What can hang from each mark
z_797: z_495
z_495: z_725 z_767 z_917
z_213: z_232 z_917
z_649: z_223
z_232: z_213
z_223: z_725
z_767: z_987
z_917: z_213 z_495
z_725: z_495

Each row was made from one small tree. The marks that hang from a mark follow it in brackets, in the order of their numbers. Every link used is in the known rows. Write each row's tree.
Known rows
z_725(z_495(z_767(z_987) z_917(z_213))): [-0.52  0.35 -0.22 -1.62 -3.88 -1.23 -2.56  0.02  2.17 -7.17  0.29 -0.59
 -0.16 -1.62 -1.62  1.08  3.36  2.28 -3.12]
z_797(z_495(z_767)): [-1.34 -0.39 -1.66 -1.44  1.39 -0.72  1.08 -1.14  0.80 -2.55 -0.42  2.43
  0.55 -1.45  0.46  0.20  0.50  0.48 -2.70]
z_495(z_767(z_987) z_917): [-1.32 -0.76 -0.92 -1.98 -1.33 -0.41 -1.00  0.24  1.01 -3.85  1.28 -0.36
 -0.26 -1.99  0.24  0.21  3.12  3.45 -3.48]
z_725(z_495(z_767 z_917(z_213(z_232)))): [ 0.57  1.62  0.87 -2.48 -3.37 -3.19 -2.62 -2.55  4.16 -5.83  0.06  0.50
 -0.51 -0.30 -2.78  1.38  2.32  2.84 -3.81]
z_232(z_213): [-0.13  1.00 -1.36  0.00 -0.22  0.62  0.02 -0.91  0.48 -0.58  0.69 -0.68
 -1.44 -0.55 -0.22 -1.58  0.55  0.35 -0.35]
z_797(z_495(z_767 z_917(z_213(z_232)))): [-0.59  1.29 -1.07 -3.63 -0.19 -2.44 -0.09 -2.74  2.14 -6.93 -0.04  2.64
 -0.75 -0.96 -1.59  2.39  2.23  2.12 -4.44]
z_213(z_232 z_917(z_495(z_767(z_987)))): [-0.55  0.92 -0.06 -1.04 -1.26 -2.27 -2.52 -0.51  6.22  0.91 -0.37  2.48
  2.10  0.99 -0.52  2.12  2.88  3.42 -2.66]
z_917(z_213(z_232) z_495(z_767(z_987))): [-1.11  2.60 -0.70 -1.74 -1.97 -1.83 -2.04 -0.29  3.55 -1.88 -0.58  3.56
  0.58  1.08 -3.98  4.07  3.50  2.43 -2.45]
z_223(z_725): [ 0.25  0.43  1.34 -0.73  0.57 -0.65 -0.50  0.73  1.71  0.75 -0.35 -0.61
  2.51 -0.80 -0.44  0.00 -1.77  0.87 -0.13]
z_649(z_223(z_725(z_495))): [-0.19 -0.72  3.97 -0.33  0.25 -0.35 -2.06  2.08  1.98  0.10 -0.47 -1.86
  3.62 -0.93 -1.22 -1.65 -3.41  0.24 -0.39]
z_232(z_213(z_917)): [ 1.31  0.42 -1.03  0.60 -0.30  0.39 -0.63 -1.67  2.72 -0.54  0.35 -1.13
 -0.59 -0.05  1.90 -1.55  0.43  0.89 -0.77]
z_917(z_213(z_232) z_495(z_725)): [ 0.34  1.87  0.05 -1.55 -1.67 -2.15 -0.66  1.29  3.23  0.35 -0.88  4.10
  1.96  4.03 -3.63  3.27  1.43  2.25 -0.93]
z_213(z_917): [ 1.39 -0.65  0.59  0.58 -0.22 -0.36 -0.49 -0.69  2.20  0.17 -0.11 -0.43
  0.92  0.59  2.24  0.15  0.08  0.67 -0.52]
z_797(z_495(z_725 z_767)): [-1.70 -1.50 -1.92 -2.01  1.17 -0.81  1.23  0.65  1.88 -1.69  0.22  2.79
  2.36  0.84  0.29  0.07  0.91  2.41 -3.01]
z_797(z_495(z_725 z_917)): [-1.12 -1.60 -1.32 -2.17  0.42 -0.72  1.51  1.88 -0.21 -3.16  0.17  1.52
  1.55  0.63  0.99 -0.64  0.57  1.81 -2.24]
z_797(z_495): [-1.13  0.06 -1.12 -0.90  1.51 -0.34  1.24  0.32 -0.56 -1.76 -0.82  1.60
  0.53 -0.62  0.39  0.09 -0.43 -1.59 -0.21]
z_213(z_232 z_917(z_495(z_725 z_767))): [ 0.53 -0.39 -0.11 -1.50 -1.03 -2.71 -1.22 -0.63  6.84  2.23 -0.11  3.86
  3.46  3.20 -0.30  1.51  1.64  5.25 -3.75]
z_232(z_213(z_917(z_495(z_725)))): [ 1.15 -0.04 -1.54  0.25 -1.25 -0.52 -0.33  1.13  4.09  2.11 -0.34  2.43
  1.73  2.24  1.10 -0.97  0.89  3.15 -1.57]
z_223(z_725(z_495(z_917(z_213)))): [ 1.56  0.99  1.96 -1.22 -2.69 -2.02 -1.98  0.64  2.14 -5.00 -0.90 -1.07
  1.63 -1.50 -1.87  0.57 -0.86  1.17 -1.45]
z_797(z_495(z_725 z_917(z_213(z_232)))): [-0.84  0.73 -0.59 -3.59 -0.30 -2.08  0.17  0.51  1.76 -5.56 -0.14  2.12
  1.36  2.14 -1.76  1.87  1.71  2.07 -2.25]

Which tree is each row?
[ 0.49  2.69 -0.29 -1.63 -1.49 -2.54 -1.15 -1.88  3.39 -1.18 -0.97  4.62
 -0.07  1.03 -3.40  3.49  2.02  2.31 -3.11]	z_917(z_213(z_232) z_495(z_767))
[ 0.87  2.19  2.97 -2.29 -2.76 -3.36 -3.06 -0.43  4.15 -4.44 -0.60 -1.12
  2.06 -0.43 -3.23  1.31 -0.42  1.75 -1.43]	z_223(z_725(z_495(z_917(z_213(z_232)))))
[ 1.09  1.31  0.73 -0.10 -0.90 -2.35 -1.60 -0.74  4.48  2.37 -1.00  2.75
  1.45  1.78  0.01  1.49  0.42  1.39 -0.82]	z_213(z_232 z_917(z_495))
[ 0.33  0.35 -0.21 -3.53 -1.81 -1.95 -1.10 -1.12  3.73 -4.76  1.13  1.64
  0.78  1.84 -2.26  1.97  3.08  5.32 -4.64]	z_495(z_725 z_767 z_917(z_213(z_232)))
[ 1.24 -1.52 -0.91 -0.28 -0.72 -1.57 -0.23  0.54  4.86  1.69 -0.43  3.97
  3.12  2.18  1.30  0.77  1.17  4.77 -3.71]	z_213(z_917(z_495(z_725 z_767)))
[ 0.68  1.46  0.09 -2.96 -1.66 -2.11 -1.28 -2.81  2.85 -5.29  0.82  1.27
 -0.90 -0.16 -2.17  2.21  2.75  3.61 -4.32]	z_495(z_767 z_917(z_213(z_232)))
[-0.33 -0.92 -1.91 -3.13 -0.35 -1.09  1.34  0.07  1.11 -6.82  0.15  3.24
  1.00  0.27 -0.42  1.41  2.18  3.35 -4.93]	z_797(z_495(z_725 z_767 z_917(z_213)))
[ 0.45  0.71  0.39 -2.76 -1.74 -1.63 -0.98  0.18  2.31 -3.89  0.70  0.64
  0.92  2.67 -2.27  1.97  2.22  3.50 -2.24]	z_495(z_725 z_917(z_213(z_232)))
[-0.95  0.37 -1.66 -1.35 -1.96 -0.74 -0.66  2.44  2.67 -1.77 -0.44  3.84
  2.16  1.92 -2.43  3.19  3.37  3.70 -2.93]	z_917(z_213 z_495(z_725 z_767(z_987)))
[-2.05 -1.48 -0.93 -1.66 -0.73  0.01 -0.75  1.94  2.58 -0.87  1.06  0.23
  2.52  1.33 -0.59  0.58  2.79  3.91 -2.17]	z_495(z_725 z_767(z_987))
[ 1.01 -0.44 -2.22 -0.46 -1.04 -0.90 -0.29 -0.39  5.59  1.26  0.19  3.36
  1.47  1.56  0.90 -0.90  1.82  5.24 -4.03]	z_232(z_213(z_917(z_495(z_725 z_767))))
[-0.10 -0.28 -1.03 -0.02 -1.22 -1.01 -1.48  0.58  4.08  0.36 -0.61  2.67
  1.72 -0.31  1.00  1.30  2.35  2.87 -2.82]	z_213(z_917(z_495(z_767(z_987))))
[ 1.42  0.58  1.60 -2.04 -2.69 -2.40 -2.08 -0.72  3.41 -5.73 -0.31 -0.30
  1.59 -2.32 -1.73  0.62  0.01  2.94 -4.08]	z_223(z_725(z_495(z_767 z_917(z_213))))
[-0.71 -0.89 -1.22 -2.75 -2.19 -0.13 -1.00  1.64  1.95 -5.86  1.16  0.66
  1.17  0.83 -1.09  1.70  4.10  4.86 -4.03]	z_495(z_725 z_767(z_987) z_917(z_213))
[-1.39 -2.00 -1.96 -3.14  0.43 -1.23  1.44  0.42  1.34 -4.05  0.68  2.39
  1.37 -0.31  0.87 -0.39  1.46  3.74 -4.58]	z_797(z_495(z_725 z_767 z_917))
[ 0.20 -0.72 -0.04 -1.29 -2.51 -1.78 -1.47 -1.03  2.26 -3.63  0.45 -0.22
 -0.20 -1.95 -0.17 -1.29  1.02  2.64 -3.57]	z_725(z_495(z_767 z_917))
[ 0.59  0.03  2.15 -1.14 -1.85 -1.95 -1.92  0.94  2.27 -2.19 -0.18 -1.77
  2.27 -1.97 -0.62 -1.33 -1.56  1.58 -1.16]	z_223(z_725(z_495(z_917)))
[-1.90 -0.76 -1.64 -1.15 -1.19 -0.71 -0.62  3.00  2.87  0.96  0.02  3.13
  2.78  1.54 -1.09  1.27  2.83  4.22 -2.46]	z_917(z_495(z_725 z_767(z_987)))
[ 1.05 -0.65 -0.42 -1.70 -1.72 -0.42  0.07  1.27  0.33 -4.32  0.44  0.92
  0.44  1.47 -0.77  1.09  1.79  2.92 -2.46]	z_495(z_725 z_917(z_213))
[ 1.43 -0.46 -0.67  0.25 -0.72 -1.51 -0.41 -1.10  3.90  1.20 -0.94  3.70
  1.14 -0.09  1.43  1.03  0.80  2.77 -3.41]	z_213(z_917(z_495(z_767)))
[ 1.63  1.17 -1.48  0.92 -0.98 -0.46 -0.59 -0.77  3.04  1.41 -0.66  2.07
 -0.33  0.13  1.36 -0.97  0.54  1.19 -1.31]	z_232(z_213(z_917(z_495)))
[ 1.33 -1.01 -0.27  0.39 -0.84 -1.00 -0.17  1.95  3.47  2.59 -0.90  3.06
  3.21  2.86  1.21  0.63  0.28  2.71 -1.19]	z_213(z_917(z_495(z_725)))
